Each row comes from the steps of one walk. Every step used is in the known rows, and no mark comes twice. Write the walk behind each row, first mark first.
In the rows, zero is written as 128.
Known rows:
K > R > B > L: [123 127  96 125 117 166 119 133 121  97 128 218 155  98  80  99 106 176
 152 134 129 114 125 136]
B > L > T > R > D: [161 118  91 130  94 132 139 170 113  45 171 183 151  89  86 108 115 148
 148 132 120 182 154 138]
D > R > K > L > B: [134 176  67 101 105 147 115  92 107 133 154 198 138 111 119  93 117 144
 144 109  83 185 117 131]
R > D: [131 105  94 124 107 147 141 153 136  72 155 183 150  83 104  97 123 123
 132 117 112 185 151 134]
J > R: [150 112 124 128 142 122 126  93 123  91 131 199 151  93  87 133 120 125
 140 161  94 161 156 127]
B > L > K: [110 113  92 108 157 123 147 131 121 100 176 218 141 106 119 109 129 129
 180 150 145 132 132 109]
J > R > B > L: [120 116  98 130 141 149 120 134 126  90 123 219 155  99  70 102 109 158
 158 138 117 117 120 144]
K > R > J: [149 119 129 123  86 150 116  74 135 103 133 213 133  82  98 101 126 164
 119 142 135 150 169  99]
J > R > G: [150 133 146 131 169 136 135  87 147  94 137 223 162  72 105 124 120 112
 125 120  87 175 182 103]
K > L: [115 166  78 100 117 143 135 115 127 107 162 193 131 109 119  94 151 151
 148 130 114 163 154 134]
R > B: [138 136  99 133 114 168 105 127 139  94 136 204 154 120 105 106 101 147
 156 122 115 151 131 146]
T > R: [186 142 103 113 110 132 131 107 100  46 159 179 156 109  97 135 140 153
 150 164 120 179 157 106]
T > L > K > R: [153 119 119 118 100 139 138  88 107 126 160 208 141  91 126 137 117 159
 152 146 128 137 158  92]
T > L: [114 145 111 114 118 110 121 103 124  87 159 169 145 107 123 121 141 166
 144 123 145 141 147 113]
D > R > K > L: [137 135  81  82 103 154 148  95 128 105 156 206 134 103 127  98 148 146
 128 120  95 185 138 147]
G > R > K > L > P: [118 172  78  83 128 154 144 128 120  91 186 230 143 133 110 103 172 151
 134 152 109 138 159 138]
G > R: [170 148 105 121 109 143 128 104 121  90 145 201 151  91 100 109 152 156
 123 131  88 187 150 112]
T > L > K: [120 120 104 113 138 109 141 108 124 107 183 198 135 112 141 126 134 134
 178 135 145 140 141 100]
D > R: [156 132 100 104 103 146 129  81 124  75 139 176 152 103 116 128 128 149
 102 122 118 211 157 117]
G > R > K > L > B: [138 182  69 107 106 146 115 101 105 139 156 206 138 108 113  87 126 146
 151 113  73 177 114 129]
D > R > J: [150 118 114 112  92 143 120  65 145  79 130 198 134  91 104 102 136 155
 104 122 135 189 165 105]
K > R > G: [154 147 144 125 135 160 134  88 139 104 145 223 162  70 119 120 117 138
 114 113 103 170 190  91]
D > R > B: [158 129  94 126  96 177 110 103 137  89 123 198 154 115 105 115 100 155
 129 107 108 182 135 142]

Which walk is each row?
[103 165 105 124 126 106 107 160 119  78 188 188 145 122  98 105 101 168
 156 141 161 141 152 152]  B > L > T
[132 170  75 110 118 139 114  96 106 139 149 207 138 108 109  95 115 135
 156 124  74 168 116 134]  J > R > K > L > B
[155 136 141 123 144 156 144  88 139 115 156 234 157  72 129 124 115 126
 131 116 105 166 187  84]  L > K > R > G
[145 134 137 121 149 155 147  95 136 113 154 240 158  68 121 118 117 133
 133 117 111 154 179  85]  B > L > K > R > G
[164 148 111 122  87 123 115  99 126  68 163 201 126 105  93 103 136 170
 146 146 141 166 170 114]  K > L > T > R > J
[130 113  87 119 143 143 140 133 124 109 161 233 143 105 109 104 123 139
 182 136 123 132 120 117]  G > R > B > L > K
[124 180  69 104 113 143 112 105 108 135 159 200 138 113 117  88 118 140
 157 117  86 170 115 133]  R > K > L > B
[162 166 131 125 146 129 131 119 128  60 171 212 164  89 105 121 120 147
 140 121 121 174 182 104]  B > L > T > R > G
[153 100 103 128  83 162 143 138 125  89 145 192 149  69 100 107 112 140
 121 124 103 177 161 126]  K > R > D
[153 146 129 113 142 153 137  78 149  83 143 207 163  79 125 119 127 129
  98  93 103 209 185  96]  D > R > G
[167 118 114  99 113 125 133 128 108  58 178 206 156 111 104 123 118 147
 154 157 121 163 130 148]  B > L > T > R > K
[156 121 107 136  93 172 116 109 126 126 138 222 147 107 113 122  92 162
 164 124 113 131 135 126]  T > L > K > R > B
[122 126  85 117 123 161 121 128 127  81 127 207 155 104  85  98 113 170
 140 119 129 141 121 140]  D > R > B > L
[145 114 110 114 113 149 141 104 106 119 155 222 144  88 110 124 114 154
 153 156 128 131 150 100]  B > L > K > R
[109 163 101 134 118 123  98 166 126  84 177 198 146 128  94 101  86 172
 164 129 153 134 142 163]  R > B > L > T
[158 117 116 116 105 151 137  95 110 123 159 215 143  93 122 133 113 145
 149 156 121 148 160  97]  L > K > R
[123 101  94 122 154 136 141 129 125 109 157 233 143 106 105 113 113 129
 189 146 125 123 122 122]  J > R > B > L > K
[169 127 117 119  97 132 121  83 128  60 144 200 136  97  91 106 144 157
 137 152 137 166 163  97]  T > R > J
[136 132  86 122 126 154 122 140 115  67 136 209 157 106  76 102 118 172
 163 141 130 125 120 135]  T > R > B > L
